Every row comes from one small tree of marks. Brackets hold a mark, then the marks that hang from it, in the order of their numbers. Every link used is in the known rows. Which tree was each row made from?
In the rows, zero is written as 128.
Known rows
[q82 [q32 q210]]: [108 134 125 127 140 129 158 117 131 111 116 115 159 135 129 122 122 120
 154 133 110 125 114 124 135 162 105  99 122 121  99]
[q744 [q478 q210] q487]: [115 124 135  54 145 149 122 135 126 186 125 118 104 103 138 130 145 128
 167 132 161 117 120 126 129 199 104  99 110 189 131]
[q487 [q210 q478] q299]: [148 145 119 169 141 125 121 127 128 139 118 185 109 128 107  99 136 152
  99 153 152 135 131 118 114 169 111 172 120  68 110]
[q744 [q478 q210]]: [119 119 135  68 153 133 152 125 123 163 125 109 116 115 113 148 129 121
 152 129 149 131 122 129 131 180 115 101 122 162 128]
[q478 [q504 q32 [q487 q299]] q744]: [141 190  88 104  69 151 116 114 139  85 212 173  46 123 121  95 137 132
 117 108 153 104 125 128 114 209 131 172 158 172 133]
[q32 [q744 [q478 q82 q210] q487]]: [102 127 139  16 161 170 131 145 125 179 135 173 125  93 145 122 109 102
 162 125 188 111 131 128 109 235  91 114 138 193 111]
[q478 [q82 q487] q210 [q744 q32]]: [ 94 137  72  53 146 170 125 141 152 162 136 161 107  80 164 106 157 121
 146 124 158  71 132 138 115 211 120 141 152 151 113]
[q299 q478 [q487 q210]]: [136 121 135 124 125 128 109 123 130 115 143 158 107 141 101 118 132 137
 117 149 129 129  91 117 123 122 122 177  83 101 136]
[q32 [q210 q487]]: [112 139 129 117 136  96 113 127 149 113 112 132 131 130 146 126 110 144
 149 130  91 123 110 116 143 155 134 101 119 101 123]
[q210 [q487 [q299 [q478 q82]]]]: [140 122 134 102 131 125  76 122 177 123 142 163 100 115 148 107 152 142
 105 136 146  93  99 107 114 168 135 143 106  84 131]
[q32 [q744 [q478 [q504 q487]]]]: [117 162 135  75  85 146 170 118 109 130 178 157 120 122 113 123  62  93
 137 105 158 148 116 114 127 169 125 144 143 206 155]
[q32 q299 [q744 q478]]: [156 133 134 106 133 121 190 126  99 133 148 110 135 111 115 133  59 122
 137 124 126 161 134 116 126 161 131 135 149 167 127]
[q299 [q487 q210]]: [135 143 126 137 131 123 109 138 114 125 133 177 119 138 106 124 139 142
 122 146 132 130 124 135 124 146 122 177 109 118 127]
[q478 q82 [q504 q32] [q744 q487]]: [114 160 104  56  83 198  92 131 149 130 196 163  64 102 165 105 170 100
 141 103 160  86 142 129 108 252 105 160 169 174  95]
[q32 q299 [q744 q487]]: [156 147 121 105 131 135 146 142 103 129 149 131 138 111 160 103  76 141
 141 135 132 131 135 124 123 158 122 137 142 154 126]
[q504 [q487 q299]]: [140 161 120 132 117 124 110 126 129 105 148 163 102 130 114  99 129 152
 120 138 163 123 114 126 119 137 136 142 117 151 161]
[q504 q32 [q487 [q299 q478]]]: [137 144 125 127 106 133 109  99 154  72 189 136  37 135  94  94 115 136
 117 130 158 118  73 108 128 126 135 145  95 136 156]
[q504 q32 q487]: [110 151 125 119 108 133 126 107 123  79 173 120  59 129  98 115 110 120
 134 120 142 128 101 124 141 131 129 138 126 155 144]
[q82 [q32 q744] q487]: [113 146 125 141 128 132 147 131 135 121 124 169 167 109 159  97  83 107
 131 123 118 101 121 124 128 145 114 150 134 145 110]
[q299 q478]: [129 106 136 117 122 134 126 113 144 119 138 110 115 130 123 124 121 122
 123 130 123 128  94 110 125 102 128 129 102 112 138]
[q299 [q478 q82 q744] [q487 q210]]: [118 121 117  76 119 157  96 131 138 111 151 189 104 111 110 111 166 126
 113 141 142 110 108 122  93 184 105 208 122 111 112]
[q32 [q744 q478]]: [123 125 136 108 127 127 164 128 120 148 132 153 130 113 112 131  75 107
 135 113 134 147 130 120 122 154 119 135 138 173 120]
[q504 q487]: [113 144 130 113 114 127 127 120 116 102 144 127 112 126 112 116 117 130
 131 130 144 132 107 124 130 118 129 137 122 153 160]
[q210 [q478 [q504 [q32 [q299 q487]]]]]: [168 153 117  91  86 148 167 123  85  88 199 131  59 134  98 145 104 128
 121 147 111 154 108  89 141 178 155 132 142  78 139]
[q487 q210 [q299 [q478 q82 q504]]]: [153 152 131 115 123 167  99 114 169 135 176 177 119 142 140  99 152 117
 103 134 194 103 124 126 104 200 112 183 116 104 113]
[q32 [q210 q478] q744]: [106 128 127 109 141 126 172 131 112 108 111 183 145 129 109 121  49 119
 139 138 106 160 110  97 121 146 117 104 141  80 112]
[q32 q210 [q744 [q478 q82]]]: [ 97 130 150  72 150 148 159 131 136 130 129 174 147 118 114 132  73  92
 159 118 153 146 125 116 111 199 110 108 146 165 105]
[q487 q210]: [126 142 127 155 143 124 121 124 130 135 124 137 132 132 123 114 132 132
 121 132 142 127 137 143 127 147 107 172 123 120 110]
[q32 [q210 q478] q299 [q744 q487]]: [136 142 126  94 139 136 169 140  96 116 127 147 138 115 141 105  50 142
 156 153 112 159 112  93 123 174 117 100 140 101 122]
[q487 q299]: [155 144 120 148 132 123 111 133 141 130 132 163 117 132 130 113 139 150
 115 137 148 119 134 131 116 148 134 133 123 124 129]
[q504 [q32 q299 q744] [q487 q210]]: [140 178 115 137 133 119 167 105  96  66 191 125  84 129  99  94  46 130
 124 126 147 145 120 138 138 161 115 193 146 146 121]
[q82 [q32 q210 [q299 q487]] q478]: [142 145 133 111 132 130 180 121  85  86 130  82 150 122 107 142 120 130
 160 165  91 140  81  97 136 132 128 109 116 125 127]
[q478 q210 q504 [q744 q487]]: [123 155  93  31 109 170 113 142 127 165 159 151 117 106 179 115 159 130
 151 121 146  89 141 138 112 234 104 133 153 170 115]
[q478 q744]: [123 129 103 110 113 133 126 132 128 124 131 142 120 108 134 119 144 134
 125 119 112 117 139 131 110 160 118 155 155 141 114]

Write each row's tree
[108 127 126  90 156 144 165 112 108 136 113  77 150 109 126 141 148 107
 144 141 130 101  98 124 134 140  96 115 120 134 107]	[q82 q32 [q478 q210]]
[107 178 125  96  92 148 141 104 134  69 195 130  76 152 113 119  89 107
 159 114 140 135  97 117 146 171 133 109 132 157 141]	[q478 [q504 [q32 q210] q487]]
[ 92 133 109  78 136 158 144 126 139 107 125 145 157 106 138 114 156 108
 151 127 122 105 130 129 105 226  87 131 161 131  74]	[q478 [q82 [q32 q210]] q744]
[140 123 149 100 133 153 118 123 155 104 152 105 129 107 157 109 117 121
 134 143 148 109  95 101 120 136 144 140 118 116 151]	[q32 [q299 [q478 [q82 q487]]]]
[124 149 126  30 123 165 151 138 119 188 161 161 126 112 158 126  90 104
 162 114 166 118 133 125 124 229 105 112 137 202 122]	[q32 [q744 [q478 q210 q504] q487]]
[142 140 137  99 145 117 197 126 108 116 140 115 148 124 114 133  40 126
 163 129 117 170 124 111 129 175 128 103 145 161 121]	[q32 q210 q299 [q744 q478]]
[139 167 107 149 120 150  79 133 139 157 123 166 100  93 150  80 181 150
 125 139 153  91 128 130  95 180  92 208 128 172 106]	[q82 [q478 [q744 [q487 q210 q299]]]]
[108 127 136 118 148 154 125 126 121 136 118 165 124 116 109 118 142 113
 112 145 162 134 131 118 113 182  97 171 139  67 102]	[q487 [q210 [q478 q82]]]
[148 160  81 169 135 143 100 134 147 192 139 167  87 118 151  73 160 159
 128 136 176 100 140 144 127 185 110 170 101 148 113]	[q744 q32 [q487 q210 q299]]
[104 142 129 170 134 138 136 119 129 135 103 151 141 106 134  93 132 119
 120 146 126 111 111 112 133 165  95 177 119  83 105]	[q82 q32 [q487 [q210 q478]]]
[133 132  88 116 135 102 182 118 113 131 125  87 101 111 130 124  88 158
 144 146  79 149  99  87 159 162 147  92 128  50 126]	[q744 [q32 [q210 q478 q487] q299]]
[114 152 128  90  82 152 151 116 102 112 161 142 105 126 111 122 107 111
 121 132 145 145 101  96 132 146 131 133 136 112 163]	[q210 [q478 [q504 q487]]]
[ 92 153 139 141 137 138 160 122 134 104 106 145 177 108 149 107  69  93
 162 131 104 109  85 103 129 120 111 125 126 154 111]	[q82 [q32 q210 q744] q478 q487]
[153 127 129 123 117 146  81 130 163 145 142 152  95 123 152  89 149 151
 127 142 156 104  98 110 113 143 123 132  85 136 143]	[q744 [q487 [q299 q478]]]
[110 147 121 121 139 125 155 119 136  82 153 163 104 141 114 118  49 112
 151 115 114 139 117 125 132 159 121 111 141 130  95]	[q504 [q32 q210 q744]]
[128 164  96 135 113 129 118 123 115 111 136 198  86 105  97  79 140 159
 100 146 151 128 122 117 100 189 102 209 141 108 128]	[q504 [q487 [q210 [q478 q744]] q299]]
[167 150 122 135 137 116 137 135  93 111 149 133 125 135 111 125 123 158
 123 158 126 144 129 132 130 154 135 176 121 111 132]	[q32 [q299 [q487 q210]]]
[128 132 126 130 126 127 126 136  97 127 119 186 106 129  88 126 132 141
 113 160 124 147 113 109 123 149 119 171 113  69 127]	[q299 [q487 [q210 q478]]]
[118 151 106 102  83 166 163 112 115 131 148 101 143  99 146 127 161  90
 128 114 109  99 117 115 116 168  99 164 160 160  99]	[q82 q32 [q478 q504 q744]]
[108 134 112  67 116 174  86 147 139 147 136 167 112  88 163 103 177 124
 140 124 153  94 142 130  95 212 101 157 155 166 108]	[q478 q82 [q744 q487]]
[126 123 142  67 105 177 123 115 154 125 174 132 125 132 143 129 137  91
 122 121 161 113 107 110 115 161 126 135 126 117 130]	[q299 [q478 q82 q504]]
[155 166 104  77 130 116 106 132 150 150 154 164 117 130 167 124 140 154
 121 132 143  87 132 132 133 216 139 118 127 105 128]	[q478 [q210 [q487 q299]] q504]
[109 164 123 145 123 129 119 102 126  86 170 128  62 135  93 100 115 124
 127 123 155 127 110 138 141 151 109 183 120 147 127]	[q504 q32 [q487 q210]]
[145 140  90 126 144 125 187 121 115 126 143  76 123 131 129 123  93 145
 157 137 115 147 120 121 147 146 143  92 128 121 125]	[q744 [q32 q210 q299]]
[118 124 106 109 112 155 139 130 132 207 136 107  78  97 136 114 144 122
 160 116 151 124 119 116 140 168 120 116 107 199 133]	[q744 q32 q478 q487]
[147 191 135 178 110 148  93 123 159 144 144 171 127 124 159  96 141 122
 121 136 167  92 119 120 119 149 131 192 118 151 135]	[q82 [q478 q504] [q487 q210 q299]]
[142 142 118  76 155  97 134 135 138 161 127 185 114 105 135 123  89 148
 129 128 140 110 128 124 126 216 123 123 127 144 117]	[q32 [q744 [q478 [q210 [q487 q299]]]]]
[143 141 127  74 149 144 107 141 141 190 130 154  94 107 141 113 157 151
 155 141 182 107 127 129 118 219 111 104 105 187 133]	[q744 [q478 q210] [q487 q299]]
[122 148 122  52 115 128 136 109 144 149 178 107  58 118 133 151 121 111
 148 105 129 107 115 120 157 234 128 109 133 148 115]	[q744 [q478 [q210 q487] [q504 q32]]]
[117 156 149  82 112 187 102 130 143 191 161 153 114 112 151 112 164  96
 148 118 199 113 144 132 116 249  92 170 131 190 110]	[q744 [q478 q82 q504] [q487 q210]]
[148 155  60 127 123 146 142 130 113 171 152 102  95  92 159  83 149 158
 138 131 134 111 147 142 125 203 105 192 143 158 101]	[q478 [q744 [q32 q299] [q487 q210]]]
[147 147 108  95 157  96  99 135 149 142 124 160 111 120 151 119 142 169
 121 143 135  91 125 134 132 190 133 117 116  98 124]	[q478 [q210 [q487 q299]]]
[149 194 117 142 105 139 110 117 133 119 176 178 111 146 125  90 130 141
 112 133 185 117 131 139 121 182 122 187 123 149 145]	[q478 [q504 [q487 q210 q299]]]
[117 141 126  34 112 155 141 105 127 110 181 110 110 139 127 124 109 114
 137 130 162 114  79 114 133 146 125 117 105 139 168]	[q299 [q478 q210 [q504 q487]]]
[140 152 128 148 126 125 102 105 147 104 156 154  94 138 106  80 125 150
 108 144 172 121  90 123 117 131 115 187  86 127 153]	[q504 [q487 q210 [q299 q478]]]
[117 137 106 135 126 151 132 124 134 214 134 117  82 103 132 101 148 125
 153 120 164 123 128 131 139 188 100 159 103 191 114]	[q744 q32 q478 [q487 q210]]
[120 160 119 142 133 142 112 126 134 128 160 176  82 122 138  86  88 119
 134 117 150 113 133 143 129 185  92 183 128 154  88]	[q504 [q32 [q744 [q487 q210]]]]
[166 156 117 127 141 112 158 141  84 104 154 172 142 131 112 117  71 149
 118 151 124 148 135 135 122 158 128 187 135 116 121]	[q32 [q299 [q487 q210]] q744]
[132 135 132  53 161 125 100 132 156 168 128 163 101  99 137 132 160 141
 133 137 171  96 128 124 120 246 120 115 125 134 120]	[q744 [q478 q82 [q210 [q487 q299]]]]
[139 158 127 185 136 127  98 135 149 139 111 204 112 116 133  84 130 151
 108 154 153 115 123 111 117 162 123 179 113  82 129]	[q82 [q487 [q210 q478] q299]]
[107 133  67 110 122 137 158 127 135 139 131 133 110 112 130 113 124 134
 154 117 105 124 125 126 125 169 123 119 145 139 105]	[q478 [q744 [q32 q210]]]
[128 165 134 105 107 159 135 130 126 185 160 175 127 118 151 103  93 103
 143 109 168 129 145 130 121 219  94 177 134 200 108]	[q32 [q744 [q478 q504] [q487 q210]]]
